Each row comes from the steps of one walk. Every step used is in the known rows, and no mark comes twice. Write the walk behind each row, first mark first.
Known rows:
U > R: [ -3   6  13  -9   5   4   4 -12 -13  -8   7 -22  -4  -8  -8   4  11   6
   9   2  -1  -2   5   7  -1   2  -5  -2  -9 -10   1   4  -4   9  -1  14]
Q > U > R > K > X: [ 12  -6  11   3  15  15  -4  -8  22  -4  -6 -14  -9  -7 -12   9 -10  24
   2   6  -8  10 -24  12   1  -5   5   4  11 -10   7  -3  10  -5 -13   6]
X > A: [ -5   0   5  -5  -6  14   0   6 -19  -4  -2 -21  -2   5  -8   7  12 -15
  -2  -2   6  -6   6   5   3   1 -14   0 -11  -5  -1 -10  -8   7   2  -9]
G > R > K > U: [ -3  -1   2   6   5 -18   4  -5 -12  19   0  18   6   0   7   1  -4  11
  -6 -11  10   4   4  -8   8  -4   3 -15   6  15   2  -5  -7  -8  -7  -7]
K > X > G: [ -2  -5  -5  -4  -7  16   8   6   6   1  -7   9   1  -3  -3  -7   5   2
   1  -5 -12 -13  -1  -7  -8   1  -9   7   3  -1   3  12   1  -1   3   1]
B > F: [-17   2  -6 -10  -5 -15  -1   1  -8  -8  -5 -11  11 -12  -9  11  -9  -2
  13  -1   3  -6  10  16   1  -6 -12  -1 -19 -14   2  -8 -11   5  -3  -2]
A > G: [  1   9   5   6   3  -8   0   1  -3  10   8  -3   2   3   0   0   4 -21
  10   3  -2  -6  13  -2   3  -6  -6  19 -31  -5  -2 -14 -19  12  13  -2]
K > U > Q: [  5  -1  -8   3  15  -9   7  -7  -8  -1   1  -2   4  -3   5  -6 -12   4
   4   0  -9  -9   9  -8  -8   3  -5 -15   4  -1  -5   7   7   3  -4  -2]
Q > U > R: [  0  -5  19  -5  21   7   1 -22  -3 -15   6 -29 -14  -7  -5   3  -1  10
   0   9  -3   0  -2  16   3   1  -7  -1  -3 -15   6 -16  -8   5 -17  12]
X > A > Z: [ -1  14  10  12  -7  19  10   2  -6   1  -5 -19 -12   6  -8  15  13 -24
   1   6  13 -14   2   0   6   3 -16  -3 -10  -9  -1  -9  -8  14  10 -15]
R > G > K > X > A: [  1 -12   0   4 -28  11  -5  31  13   7   4  15  -4  20  -3  -5   5  -6
 -11  -4   0   3   3   2   5   5   7   6  -7   6  -1  -8  12  -6  14  -9]
T > G > K: [ -9  -6   5  -5 -17  -6  -3  19   0   1   8  25  -2  -7   7 -15   3 -17
 -11   4   5   8  14   0   7   0   2   3 -14   6  10 -13   1   8   0  12]
K > X > Z: [ -6   2  -7  -2   0   5  -2  14   8  -7  -5   7  -8  -5 -12  -4   6   5
   1   0  -2 -25  -7 -13  -7   3 -11 -11  -4  -6   5  16  -2  -5  -1  -8]
M > U > V: [ -2   7 -12  -9  20   1 -15  -8 -20 -17  -8 -31 -14 -13   6  -1  16 -11
   6   0  -1 -16   5  -8   0  -5   6  -1  22  -8  -6   8   7  -7  -5   9]
K > X > F: [ -4   4  -7  -6  -1  11  -3  12   3   2  -4   0  -8  -3  -9   3   2  -5
   5  -1 -15  -6 -14   2  -9   2 -11  -5   6   2   7  10   8  -4   1 -12]
T > G: [-15   3   4  -2  -8   3   1   8   0  -6  -3  12   5 -16  -4 -12   0 -23
  -1  -2   6  -5   8  -7   7 -10  -6   5 -18   0  12  -2  -5  11  -5   4]
M > U > R > G: [ -3   6  -1  -8   0  10   1  -5  -9  -9  -2 -24  -5   5  -2  -4   1  -9
   4   1  15 -11   8  -6   1  -1   4   4  -8  -5  -5   7  13  -9  -2   8]
U > V: [-11   4  -4  -5  14  -4  -9 -14 -17 -12   4 -13  -6 -16  -1   0  10  -6
   8  -1  -4  -9   5   2   1  -7   6   0  11  -9  -4  14   1   9   2  13]
A > K > X: [ 13  10   4  15   3  -9  -6  13  16   0  -3  -2   4  -6 -13   5  10   1
  15  -4 -18   4  -6   0  -3  -1   3  15   1  -5   7  -8 -11   8   8 -10]
X > G > T: [ -9 -14  -7 -14  -9  -1  13   2 -12  13  -2  16   5   3  19 -17   6  -7
   0  -8   6   0   4   8  -7  13  -6   3 -14   7  -1   2  -4   8  -3   1]
F > B: [-21   3  -3 -16  -4 -15   4  -2 -10   2  -4 -15   4 -11   1  10  14 -17
   0  -9  10   1   5  11   8 -10  -3   5 -15  -6  18 -25   6   1   1  -8]
A > K > U > R: [ 21  21  10  21  14  -9   1 -21   2  -1   9 -21   4  -1  -7   4  15  13
  13  -1 -13   7   5   3   0   7  -1  -8   4   2  -4   3  -4  14   4  -4]
X > Z: [-15   3  -8  -9  -1   1   1   2 -14  -5   3  -4  -7  -2  -7   0   2 -12
  -3   4  15 -24   3  -7  -4   3 -15 -11 -13  -8  -1   9  -5   3  -3  -5]
A > X: [  6   6  15   3   1  -1  -2   3  -1  -4 -14  -3  -8  -6 -10   5   4   2
  10  -6  -6   2  14  -2  -2  -4  -8  12 -12  -8   5 -12 -11   5   9   6]
Q > U > M: [ -9  -2   5  -9  22  -1   0 -13  -5 -22   2 -28 -14 -15   3 -11 -18  -3
  -6  10  -5   2   2  10   2  -2  -6  -4   1 -17   4 -10 -10   7 -27   1]
Q > U > R > G: [-11  -9  12  -1  10   9   3 -20   5 -10   9 -17  -5   2  -5  -4 -15  -2
  -3   7  10  -4   0  14   8  -6   0   7 -14 -14   1  -9   2   2 -11  11]
R > K > U: [  3   5  -7   2   6  -9  -1  -9  -9  11  -7   3  14  -4  -1   5  -5  -3
   0 -11   6   1   2  -6   5 -14   1 -10   6   8   0   0   8   1   2 -13]
V > Q > U: [ -4 -14   9 -21   7 -13  -2  -7  -4 -12   1   0  10  -2   1   9 -19  -9
  -2  11  -1   3  -8   8  -5  -8  -7  13   1 -11   9 -40 -32  -5 -10  -1]
A > K > U > V: [ 12  19  -6  24  23 -16 -14 -23  -1  -6   6 -15   4 -10   0   2  15   1
  11  -5 -16  -1   4  -2   4  -3   9  -6  24   2 -10  12   0  12   8  -5]
V > Q: [ -6  -3   4 -24  -8 -17   2   4 -14  -7   2   9  19  -2  -2  10  -8 -12
   7   5   1   2   0  -1  -9  -6  -4  10  -3  -4   5 -20 -27   0   7   1]
R > K > U > Q: [  8  -1 -16   4   9  -4   5  -5  -5   9  -5   4  11  -1   4   6 -25   4
  -1   1   1   1  -3  -6  -6  -2   3 -11   9   3  -9  13  23   1   0  -5]
X > K > U: [ 11   2 -12   7  12  -2   6 -15  -9  -5  -9 -18  12   4   0   3   8  -9
  -6  -7  -2  -9   3  -1  -5  -3 -15 -13  -2   8   2   6   7   2  -3  -7]

Write each row's walk:
[ -5 -16  13  -3   0   1  -1  -8   7  -1  19  -4 -12  10   5  -8 -11   3
 -14  12   7  11   6  22   8   4  10   5  -9  -8  -1 -20   9  -2  -6  18]  Q > U > R > G > K
[ 11   5   6   0  -1  13  -2   3  13   2  -5  -4   0  -8 -15  10   1  21
  11  -1  -7   9 -17   2  -3  -3   9   2   6  -3   3  17  14   0   3   7]  U > R > K > X
[-13 -12  -2  -9 -18 -13  -3  14  -7  10  14  19   4   8   5  -8  -6 -19
  -9  -1  14   5  16   6   6  -5  12   9 -16   3   0 -16   6   1  13   6]  R > G > K
[-10  -7   1  -2  30   1 -13 -23  -7 -19   4 -22 -15 -16   2  -1  -1  -4
  -1   6  -6  -8  -3  12   6  -9   3   2  16 -16  -1  -7  -3   4 -13  11]  Q > U > V
[-13  -6   4  -6  -3 -10   4   7 -15  18   1  14   2  -2   2   8  -8   3
  -4  -3  18   8   0   1   6  -3   5   2  -4   3   2  -9  -8  -5  -5   3]  G > R > K
[ -4  -7  -5   3  -9 -20  -2   2  -3  13  12  24   9  10  11 -15  -2 -11
 -11  -9   5   0  21  -3   8  -6   9  -8  -5  14  -2 -12   8  -2  10  -6]  R > G > K > U
[ -6  -7   5 -22  11 -11   0  -8  -2 -26   3 -12   2  -8   6  -3 -30  -2
  -4  18  -8  11  -7   7  -7  -2  -4   2   7 -15   3 -20 -27  -1 -21   1]  V > Q > U > M
[ 16   2   1   9   2  11   3   0   3  -8 -22 -20  -4   5 -11  15   3  -1
   2   0  -3   3   4   6 -10   1 -14  15 -16  -4   2   2   2   4   7   7]  A > X > K
[-16 -12  -4  -9 -10 -16   6   9  -3  14   1  24  12   4  11 -18  -5 -17
   3 -13  18   2   4   7   2  -2  10   8 -28   8   3  -5  -1   5   3  -6]  R > G > T
[ 17   3 -12  -5  -5  34   4   4   8   0 -17 -16  -8   5   1   4   3  17
   0   3  -2  -3 -15 -10  -9   8   1   4  20   0  -7  26  29 -16  -2   8]  M > U > R > K > X > G
[ 15  13 -14  -7   0  29  -7   9   5   1 -13 -25 -16   3  -6  14  -1  10
   3   7  -3   3 -29  -1 -11   8  -2  -6  22   2  -3  25  38 -20  -5  -4]  M > U > R > K > X > F
[  5   5 -15  -4   5 -16 -10 -16  -5  -3  -1  13  22  -5   6  12 -11   4
   4   0  -3   6 -11  -8  -4 -13  14  -6  35   9 -10  14   1  -3   9  -1]  R > K > U > V > Q
[  0 -14  -7  -6  -9   4  11  13  10  13  -8  28   1   0  13 -21  12   9
   4 -13 -10  -2  -8   1 -10  12  -2   3  -4   9   5   9  -1   0  -2  -3]  K > X > G > T
[ -9   1   2  14  -4  -7   4   4   5  16  -4  37   9  -8   7 -13  -8   1
 -12  -9  13   6   3 -17  15  -7   3 -13  -2  22   8   4  -2  -3 -13  -5]  T > G > R > K > U
[ -9 -11   3  -2  -6   8  13  12   3   9  -1  24  -7   1   5 -10   6  18
  -3  -6  -9  -9   2  -8  -3  11  -6   1   2   5   3   6 -14  -9  -6   6]  K > X > G > R
[  7 -22  14  -9 -10  -5  -3   7  32  -6  13  21   1  15   3  -2 -20  20
  -7  15 -11  19 -14  11  -5   4  15  13   6  -3   5 -23  -7 -16   0  14]  V > Q > U > R > G > K > X
[ 18   8   4  27  -8   1   6  -6  13  12   8  -6   9  26   6  -8  15   6
   5 -10   4  15  -2  11   6  20   6  -8 -15  16 -12   9   7  12   7 -21]  X > A > K > U > R > G > T
[  1  -6 -13  -2 -13  20   5  11   9  12 -12  15   8  -1  -3   3  -9   3
  -2  -4  -1  -2 -11  -6  -6  -4  -1  11   8   3  -2  17  16  -2   6  -3]  R > K > X > G
[ 11  23  -4  17  16 -17  -2 -11   1  -9   5 -20   3  -8   2  -9  -2   1
   5  -1 -15  10   9  -5   0   5   0 -12   8   0  -5   9  -7  15  -6 -15]  A > K > U > M
[ -9  -4   5   9 -14   3   2  27  23  12 -10  45   1 -12  -3  -9  -8   8
  -4  -6   4   9 -12 -15   9  -5   9   3  -4  14  15   7  -1  -7 -10   3]  T > G > R > K > X
[  7  11  11   3  14  -3   4 -23  -8  -5   5 -16   0  -6  -3  -2  14  14
   8  -6  -9  -7   9  -2   1   1  -6 -20   4   2   0   9  -2   4  -3   4]  K > U > R
[ -1  -2  -6  -1   6 -24  -5 -12  -7   6   4  27  14  -1  14   9  -9  19
  -1   0   1  11  -9 -11  -1  -4  17 -11  34  15  -9  10 -13 -13   1   4]  G > R > K > U > V > Q
[  2  -3  -2 -11 -11   3  -3   7  -8   0   8 -11 -11  13  10  -8   4  -5
  -7   6  14   3  14   0   2   7  13   3  -4   0  -6  -6  18 -12   3  15]  M > U > R > G > K
[ 13  11 -14  -2   1  24  -6  10  10  -6 -15 -18 -18   2  -9   8   4  19
   0   8  10 -15 -21 -18  -9   8  -1 -13  14  -5  -6  31  26 -20  -7  -2]  M > U > R > K > X > Z
[  6  10   7  12  -7  11   0   7  -4   8   6 -17  -3  18  -4   7  11 -24
   3   5   1  -6  11   2   7   2 -14  15 -32  -4  -8 -14 -16  12  16 -12]  X > A > G
[ 17  19  -5  31  14   3 -14 -16  -2  -8   5 -29  -1   5  -2   9  24  -2
   4  -3 -14  -1   2   1   6   5   1  -9  23   4 -15  13   3  12  10 -16]  X > A > K > U > V
[ 11   0  -5  12  -6  -1   2 -14   9   9 -12  37   4  11  16   8 -12  34
  -2   1  -7  14  -2 -15  -7   7   7   2  34  17 -19  22  -7 -16  11  12]  A > X > G > R > K > U > V > Q
[ -2   7   4   6   4   0   6 -20   0  -2   8  -4   8   3  -3  -9   0   3
   5  -9   3  -8  11  -5   6  -6   2 -12  -7   5  -3  15   8   3   3   1]  K > U > R > G
[ -4  -6   5   1  -3  -6   1  19   6  17  -6  25  -1  -5  -5   5  -3  18
   2  -8   1   8 -10  -5   3  -3   9   2   4   6   8  -2  -5 -12  -5   0]  G > R > K > X
[-10  -9 -13   0 -20  -1  -4  28  18   7   7  32  -8  13  -1 -13  -4  -2
 -12   2   9 -13   0 -10  -2   5   6  -5 -10   3  -2  10  14 -10  10  -4]  R > G > K > X > Z
[ 12   1 -19   1  13  -9  -3 -23  -5 -18  -5  -9  19   4   6  11   2   0
  -1   5 -12  -4 -10  -3 -14  -4  -1  -8  26   9  -9  22  -1  -3   4   5]  X > K > U > V > Q
[ -1 -21  13 -16 -11  -9  -1  -4   9  -4  20  12   4  18   8   2 -24   6
 -11  20   5  19  -3  18  -2   5  11  13  -4  -5  -2 -30  -9  -9   0  17]  V > Q > U > R > G > K
[-15 -11  -6  -8 -13   7  14   2 -15  21   1  20   3   7  10   4 -11   3
 -12   0  20   4   2   0   1   6  -1   5  -3   6  -7   5   0  -4  -4   5]  X > G > R > K
[  5  -8   4  -5  -7 -10  -8  22   6   4   3  16  -7  -3   1  -5  12   7
  -1  -3 -15   6   4   2  -2   3   7   2   5   2  10 -15  -1  -4   6   4]  G > K > X
[  7   7  11  25 -28  23   3  33  33   4  -6  24 -20   3  -2  -5  17 -14
 -10   9  -3   1  -3  -8   9  10  -4  -3  -4   7   9  -5   5   7  10  -8]  T > G > K > X > A > Z
[  8  10   5  12  -7   6  -4   8  -7  -1   2 -27   3  11 -11  16  13 -16
   2   3   2   5   2  10   3   8  -8  11 -10  -5  -5 -16 -11  15  10 -17]  X > A > K
